Each row was made from one small tree. Brackets hold a mark, then the marks that hang from it, in the order of their numbers. Every link used is in the known rows. Write each row's tree.
Known rows:
[q_135 [q_248 [q_181 q_418]]]: 5, -2, 1, 8, 10, 5, 2, 3, 0, -14, 1, 3, -3, 7, 2, -7, 3, -3, 5, -7, 10, -1, 1, 5
[q_248 q_181]: -1, 1, -5, 6, 3, 1, -1, -1, -3, -2, 0, -2, -11, 6, -6, -10, 1, -6, 5, -3, 2, 5, 5, 7
[q_185 [q_589 q_174 [q_181 q_248 q_418] q_398 q_967]]: 16, 10, -2, 1, 19, 8, 15, 2, -4, -24, 2, -1, 15, 6, 18, -2, 0, -12, -10, -5, 7, -29, 9, 7
[q_278 [q_418 [q_181 q_248]]]: 12, -3, 19, 9, 3, 6, 18, -2, 3, -12, -3, 5, 3, 4, 1, -5, 13, -10, 0, -6, 6, -3, -3, 6
[q_398 [q_616 [q_466 [q_967 [q_589 q_174]]]]]: 1, -3, -9, 7, 16, 4, 18, -8, 2, 0, -7, -1, 1, 0, 8, -4, 15, -10, 0, -3, -6, -5, -4, 5
[q_398 [q_616 [q_466 q_967]]]: 1, 0, -8, 5, 13, 2, 13, -10, 2, 0, -9, -2, -1, -1, -2, -9, 9, -6, 1, -7, -6, -3, -4, 8
[q_135 [q_248 q_181]]: 0, -3, -2, 12, 10, 4, 0, 2, -2, -15, 0, -3, -6, 12, -3, -12, 4, -4, 6, -6, 6, 11, 3, 4
[q_185 [q_589 q_174 [q_181 q_418]]]: 4, 3, -3, 3, 5, 6, 15, 4, -2, -11, 3, 8, 5, 2, 11, -6, -19, -9, 1, -1, 5, -11, 4, 1
[q_589 [q_181 q_418]]: 0, 1, 1, 1, 6, 1, 7, -1, 0, -7, 1, 6, 4, -5, 8, 4, -15, -3, 0, -6, 7, -13, 8, 7
[q_967 [q_589 q_185]]: 7, -5, 3, 12, 11, 2, 8, -6, -4, 1, 3, 2, 0, -1, 7, -1, 10, -6, -4, -3, 1, 0, 11, 1
[q_616 q_398 [q_466 q_967]]: -5, -2, -3, 6, -3, 5, 3, -10, 4, 10, -3, 0, 2, -9, -1, -13, 7, -5, -1, -5, -11, -16, 0, 6
[q_181 [q_248 q_135] q_418]: 28, 4, 4, 0, 0, 3, 1, 6, 9, 4, 2, 6, 2, -4, 0, -5, -8, -7, 3, -9, 12, -5, -9, 9
[q_967 [q_589 q_181]]: -5, -4, 3, 7, 6, 3, 7, 1, -3, -1, 4, 3, 1, -3, 8, 2, 2, -6, 0, -4, 3, 1, 11, 6
[q_278 [q_418 q_181]]: 8, -5, 17, 10, 4, 5, 19, -3, 2, -12, -4, 5, -4, 5, 1, -5, 11, -7, 3, -3, 4, 0, 0, 3
[q_248 q_135]: 19, -1, -4, 6, -1, 1, -1, 5, 5, 3, -1, -1, -11, 3, -8, -12, -10, -5, 9, -5, 7, 15, -2, 3
[q_616 q_398 [q_466 [q_967 [q_589 q_174 q_181 q_185]]]]: -5, -5, -6, 12, 9, 6, 13, -12, -2, 2, -2, 0, 13, -8, 16, -5, 6, -8, -10, -1, -10, -22, 14, 1
[q_398 [q_616 [q_466 [q_967 q_589]]]]: 0, -3, -5, 5, 13, 4, 14, -9, 1, 4, -5, 0, 0, -3, 3, -5, 20, -7, 0, -6, -6, -2, -4, 8
[q_967 [q_589 q_174]]: 3, -4, 0, 10, 6, 4, 9, 1, 1, 1, 2, 2, -2, 2, 8, 0, 4, -10, 2, 1, 0, 0, 3, 1
[q_616 q_398 q_466]: -2, -2, -4, 7, -8, 2, 1, -8, 4, 7, 2, 2, 1, -8, -4, -19, 1, -3, -3, 0, -12, -18, -1, 3
[q_967 q_589]: 2, -4, 5, 7, 3, 4, 5, 0, 0, 6, 3, 4, -4, -2, 2, -1, 10, -6, 2, -3, 1, 3, 3, 5
[q_248 q_135 [q_181 q_418]]: 19, 2, -4, 2, 1, 2, -5, 7, 3, 1, 1, 3, -12, 3, -3, -10, -6, -6, 8, -4, 10, 4, -2, 7
[q_967 [q_589 q_174 q_398]]: 9, -3, 1, 11, 13, 5, 6, 0, 1, -5, 1, 1, -1, 4, 11, 1, 14, -14, -4, 1, -2, -9, 6, 1
[q_466 [q_616 q_398]]: 2, 2, 3, 9, -1, -1, 5, 1, 3, 6, -2, -3, -10, 0, -3, -11, 8, -3, 4, -4, -6, 10, 2, 4
[q_616 q_398]: 4, -1, 0, 8, -4, 1, 0, -2, 2, 8, 3, 1, -4, -4, -4, -13, -4, -7, 3, -1, -6, -6, 3, 3
[q_398 [q_616 [q_466 [q_967 [q_589 [q_181 q_248] q_185]]]]]: 2, -1, -6, 8, 22, 3, 19, -13, -3, -4, -5, -3, 14, -3, 12, -1, 14, -9, -9, -10, -2, -10, 6, 10
[q_185 q_589]: 4, 1, 0, 5, -2, 5, 7, 2, -3, -1, 3, 5, -5, 3, -6, -16, -4, -6, 5, -3, 1, 5, -1, 3
[q_418 [q_181 [q_248 q_135]]]: 24, 0, 12, 11, -1, 4, 11, 3, 6, 1, -1, -1, -3, 6, -4, -4, 2, -6, 6, -8, 8, 10, -1, 9

Which tree is each row?
8, -2, 2, 7, 20, 5, 10, -4, -1, 2, -5, -1, -3, 1, 6, 5, 26, -15, -1, -7, -1, 0, 3, 8 | [q_466 [q_967 [q_589 [q_398 q_616]]]]
2, -1, 9, 8, 16, 6, 9, 0, 2, 3, -7, -3, -7, 2, 6, 7, 35, -9, 0, -11, 0, 13, 5, 7 | [q_466 q_616 [q_967 [q_589 q_398]]]
23, 7, -12, 8, 40, -1, 24, -10, -7, -34, -6, -9, 12, 11, 28, 9, 0, -10, -16, -3, 5, -33, 24, 2 | [q_589 q_174 [q_181 q_418] q_185 [q_398 q_616] q_967]
5, 4, -6, 8, 21, -1, 14, -10, -10, -21, -4, -10, 7, 6, 12, 2, -6, 1, -8, -8, 6, -10, 26, 4 | [q_589 q_181 q_185 q_967]
0, 0, -8, 6, 19, 4, 20, -7, 1, -5, -6, -2, 12, -1, 13, -1, 10, -12, -4, -7, -3, -10, -1, 10 | [q_398 [q_616 [q_466 [q_967 [q_589 q_174 [q_181 q_248]]]]]]
4, -4, -3, 12, 18, 8, 11, -13, 0, -4, -6, -2, 8, -1, 14, 0, 21, -9, -12, -4, -6, -19, 9, 1 | [q_616 [q_466 [q_967 [q_589 q_174 q_185 q_398]]]]
6, 6, -3, 4, 15, 6, 9, 0, -9, -20, 1, -5, 4, 8, 7, -8, 5, -6, -6, -5, 3, -12, 15, 6 | [q_185 [q_589 q_181 q_398 q_967]]
11, 8, -6, 6, 23, 3, 11, -3, -3, -27, -4, -11, 14, 10, 17, 5, 0, -12, -11, -6, 5, -24, 16, 8 | [q_589 q_174 [q_181 q_248] q_398 q_967]
6, 7, -7, 5, 16, 2, 14, -2, -3, -21, -3, -10, 12, 7, 14, 3, -10, -7, -4, -7, 7, -14, 12, 8 | [q_589 q_174 [q_181 q_248] q_967]
1, -5, -4, 13, 6, 7, 11, -12, 0, 8, -2, 1, 8, -7, 12, -8, 14, -9, -8, -1, -11, -21, 8, 0 | [q_616 q_398 [q_466 [q_967 [q_589 q_174 q_185]]]]
12, -3, -7, 15, 30, 0, 18, -7, -6, -18, -1, -4, 7, 8, 22, 4, 7, -16, -12, 0, -1, -11, 19, 0 | [q_967 [q_589 q_174 q_181 q_185 [q_398 q_616]]]
6, 4, -11, 6, 25, 3, 16, -8, 2, -18, -9, -6, 15, 4, 15, -1, 4, -17, -11, -7, -3, -22, 5, 9 | [q_589 q_174 [q_181 q_248] [q_398 [q_616 [q_466 q_967]]]]
15, 6, -7, 8, 20, 3, 8, -4, -1, -20, -5, -10, 0, 12, 10, 0, 8, -8, -6, -2, 1, -17, 11, 2 | [q_589 q_174 q_398 q_967]
30, 6, -8, 4, 23, 1, 11, 4, 6, -18, -2, -1, 9, 5, 16, 1, -11, -19, -5, -5, 9, -17, 1, 8 | [q_589 q_174 [q_181 [q_248 q_135] q_418] [q_398 q_616]]
7, 4, -11, 11, 24, 0, 19, -9, -9, -26, -5, -12, 9, 11, 18, 3, -13, -3, -8, -4, 6, -14, 26, 0 | [q_589 q_174 q_181 q_185 q_967]
20, 9, -1, -2, 7, 7, 10, 8, -3, -12, 4, 1, 9, 1, 8, -8, -7, -5, -1, -9, 13, -9, 3, 10 | [q_185 [q_589 [q_181 [q_248 q_135] q_418] q_967]]
2, -2, 1, 6, 23, 5, 12, -3, -3, -4, -4, -1, 2, 0, 12, 8, 18, -15, -2, -8, 1, -2, 11, 10 | [q_466 [q_967 [q_589 q_181 [q_398 q_616]]]]
7, -4, -10, 14, 28, 1, 19, -11, -5, -18, -2, -4, 11, 5, 22, -1, 11, -13, -16, 1, -6, -20, 17, 0 | [q_967 [q_589 q_174 q_181 q_185 [q_398 [q_616 q_466]]]]
2, -3, -1, 10, 16, 4, 9, 0, -1, -11, 2, 0, 5, 3, 16, 5, 5, -14, -6, 0, 0, -11, 13, 2 | [q_967 [q_589 q_174 q_181 q_398]]
-12, -5, 0, 4, 7, 7, 10, -8, 0, 2, -3, 2, 6, -8, 8, 0, 11, -3, -3, -8, -2, -9, 6, 8 | [q_616 [q_466 [q_967 [q_589 q_181]]]]
0, -3, -11, 11, 24, 2, 23, -13, -3, -9, -7, -3, 9, 1, 16, -1, 8, -9, -7, -4, -4, -9, 10, 4 | [q_398 [q_616 [q_466 [q_967 [q_589 q_174 q_181 q_185]]]]]
2, 6, -8, 5, 11, 6, 17, 2, -8, -20, 0, -4, 4, 10, 10, -9, -10, -6, 0, -2, 4, -6, 12, 2 | [q_185 [q_589 q_174 q_181 q_967]]
15, -2, 1, 9, 28, 1, 15, -7, -5, -13, 2, 3, 9, -1, 21, 8, 12, -12, -13, -4, 3, -19, 17, 5 | [q_967 [q_589 [q_181 q_418] q_185 [q_398 q_616]]]
2, 2, -12, 7, 20, 7, 19, -4, -4, -17, -5, -1, 7, 7, 10, -11, 2, -15, -6, -3, -5, -13, 5, 3 | [q_185 [q_589 q_174 q_181 [q_398 [q_616 [q_466 q_967]]]]]
19, 5, -3, 11, 25, 1, 8, -11, -7, -20, -4, -11, 3, 9, 9, 0, 14, -4, -12, -6, 2, -18, 21, 2 | [q_589 q_185 q_398 q_967]
14, 4, -7, 6, 2, 6, 10, 9, 0, -10, 3, 1, 6, 6, 4, -15, -20, -13, 3, -4, 8, 5, 0, 4 | [q_185 [q_589 q_174 [q_181 [q_248 q_135]]]]
1, 3, 2, 1, 2, 6, 10, 3, -4, -7, 4, 10, 4, -2, 5, -7, -14, -5, 1, -5, 6, -8, 4, 5 | [q_185 [q_589 [q_181 q_418]]]
-4, -5, -3, 9, 0, 8, 8, -7, 3, 11, -1, 2, 5, -9, 8, -9, 14, -10, -3, 0, -12, -18, 1, 3 | [q_616 q_398 [q_466 [q_967 [q_589 q_174]]]]
5, 5, -3, 4, 20, 1, 6, -4, -5, -22, -3, -10, 4, 6, 10, 3, 5, -4, -8, -7, 4, -16, 20, 8 | [q_589 q_181 q_398 q_967]
